Each row was made from one walk, in order. Every step used is in the known rows, and no mark comes twice. Write each row's walk.
Known rows:
E-H-F: [-10.9 -26.3  12.4   9.6   3.7 -14.0 -14.5  27.2   8.9  26.2 -20.9 -16.7
  18.3  11.6 -44.9  12.8   3.1   3.3]
S-P: [ -3.4  16.0  15.9  18.9  -4.2 -36.7   4.5  29.3  -1.1   5.0 -12.7  -3.8
 -12.2  -1.8 -37.5   2.8  13.0 -17.1]
S-P-F-E-H: [-16.6   1.0 -20.2  37.1   8.2 -37.3  -2.5  33.5  12.5  35.0 -41.5  -1.0
  -3.8  -6.4 -70.4  13.2  38.3 -26.7]
P-S-F: [-17.3  29.3  -3.3  -4.9   9.7 -13.4  -3.2  28.9  10.3 -17.0 -31.7   5.8
 -30.5  25.6 -27.1   6.4  17.5   5.7]
S-F-H: [-19.9   2.9  -8.7  16.5   3.7 -12.1  -4.8  30.6  13.9  -3.9 -25.2 -22.4
 -11.5  19.9 -38.3  12.1   8.0  -2.8]
P-F-H-E: [-20.6 -16.9 -13.9   8.4  19.5  -8.7  -9.0  20.1  42.1  20.3 -40.9 -22.5
  18.3   3.3 -47.4  17.9   9.4   2.5]
P-S: [ -5.5   1.8   4.7  -3.5  15.7  -6.1  -5.1  17.7  -3.0 -10.1 -29.7  14.3
   9.5   9.9 -33.2  -1.2  20.3  -7.8]
P-S-F-E: [-28.6  32.5 -25.3   6.6  26.0 -12.7   0.2  28.2  -2.5  -8.9 -43.1  18.3
 -14.3  20.3 -31.3  -2.7  40.9  -5.1]
S-P-F: [ -0.3  26.1   3.4  24.1  -7.7 -25.5  14.9  26.4  20.5  -2.1 -19.3 -12.3
 -34.0   4.0 -50.6  21.1  12.8 -16.1]
E-F: [-14.0  37.2   6.3   7.0  19.4   1.5  -2.7  24.5   2.6  -3.5  -3.2  -4.2
  -9.8  13.4 -48.0  11.2   2.1   5.7]
H-F-P-S: [-16.8  19.9  10.6  18.3   9.6 -16.1  -1.8  17.3 -14.1  -4.5 -45.8  -9.5
   0.1  19.5 -44.8  27.0  12.2  -9.2]
U-S: [  2.6  10.6   5.4  10.1  14.4   1.3  -2.3  24.2 -15.8 -25.1 -23.9   1.9
  -0.9 -13.7 -29.5   2.4  -3.4  -1.0]
H-F-S: [  4.0   9.2  -1.0  19.0   8.3  -3.6  -3.7  18.5  -9.3  -5.2 -36.5 -11.9
  12.1  19.6 -21.5  12.7  17.0   6.7]
F-S: [  4.5   7.9  -3.0  16.5  11.6 -10.6  -4.5  15.2 -17.3  -3.2 -34.3   0.3
  14.0   1.5 -23.6   3.7  27.8  -3.7]
H-E: [-19.2  -1.8   8.2  -9.7  19.8 -20.2  -6.0  20.0  16.6  22.6 -20.2  -6.2
  17.8  -8.9 -24.1  -4.4  12.1   8.5]
U-S-P-F: [  4.9  36.6  -1.3  28.6   0.5 -17.6   6.4  34.4   9.8 -27.0 -34.9  -5.0
 -39.8  -9.0 -48.7  21.1  -4.6  -7.2]
E-H: [-11.1 -27.7  10.4   6.7   8.0 -19.2 -15.6  24.1   1.7  27.8 -18.5  -5.5
  21.1  -4.9 -46.6   3.7  15.4  -8.1]
F-E: [-13.8   3.3 -13.2  15.9  21.5  -4.6   9.6  14.7 -17.4   7.4 -19.5   5.2
  20.8  -5.8 -35.1  -6.3  35.5 -23.4]

Which walk is each row?
[-15.2   5.3 -12.8  18.2  18.5   1.0  10.4  16.9  -8.2   6.2 -21.3  -6.2
  19.6  11.1 -33.8   1.8  25.1 -11.6]
H-F-E
[  3.4  24.7   5.1  33.6  -4.0 -35.6  -4.7  31.0  -5.9  -0.2 -41.0  -9.3
  -5.3  16.7 -29.1  12.6  17.3   1.1]
H-F-S-P
[-23.4  -9.8  10.3  21.0   9.9 -30.4 -23.2  25.3  -8.0  24.8 -54.9  -7.6
  16.3  14.0 -60.5  28.0  13.2  -6.6]
E-H-F-P-S
[-20.1 -24.6 -13.4  18.6  22.0 -18.2 -12.3  22.2 -12.6  37.4 -30.3   5.3
  35.9  -8.9 -51.6  -5.2  38.4 -19.8]
F-E-H
[-20.2   5.1 -13.0   8.3  12.0 -13.6 -16.7  32.6  14.6 -12.2 -46.8  -2.1
  -8.0  31.1 -38.5  10.5  14.8   0.8]
P-S-F-H
[-16.6  16.5   9.3  15.2  11.9 -21.1  -2.4  13.6 -22.3  -2.8 -43.7   2.3
   2.3   2.1 -47.6  19.2  22.8 -20.7]
F-P-S
[-27.0  42.8   4.7  22.7  -0.6 -28.2  11.0  22.9  -8.2  -3.1 -23.6 -26.1
 -38.1   7.5 -40.6  28.0  13.9 -11.4]
S-F-P
[  7.4  18.1 -15.3  21.7   9.2   2.0   5.7  11.6   3.2 -11.0 -42.7  -9.6
  -7.3   9.1 -36.9  22.5  27.2  -3.4]
P-F-S
[-23.7 -26.1  -0.5   3.3  18.8 -19.0 -19.6  23.6  21.1  27.5 -35.0 -12.8
  39.0  -4.3 -35.5   0.1   9.8   4.1]
F-H-E
[ -3.7   1.6  -6.7  37.5  -5.2 -24.8   1.9  29.1  25.0   2.1 -34.6 -20.9
 -13.4  10.0 -62.2  24.9  10.3 -21.9]
S-P-F-H
[-30.6  35.6   6.3  -7.0  31.2 -12.5 -14.8  29.5  23.2  20.9 -15.2  -2.8
   3.6   4.5 -40.3   5.2   1.2  25.8]
H-E-F
[-27.7  54.0   6.5  18.1  22.9 -13.5 -11.1  23.0 -15.6  -5.5 -37.9   5.6
 -11.4  15.6 -63.5  26.9  13.6  -4.1]
E-F-P-S
[  3.5  22.6   2.5  31.1  -3.0 -40.9  -5.7  28.0 -14.0   2.0 -39.5   2.2
  -3.3  -0.9 -31.0   3.2  28.6  -8.6]
F-S-P
[ -6.3  59.7   0.2  32.4  10.0 -32.6 -13.4  37.8  -8.5  -0.6 -34.3   3.8
 -18.7  13.3 -47.3  12.7  18.5   6.1]
E-F-S-P
[  1.8  26.8  11.9  24.2   1.9 -29.8  -3.9  37.7 -11.2 -19.9 -29.3   4.8
 -18.1 -15.5 -36.2   2.1  -3.7  -7.3]
U-S-P
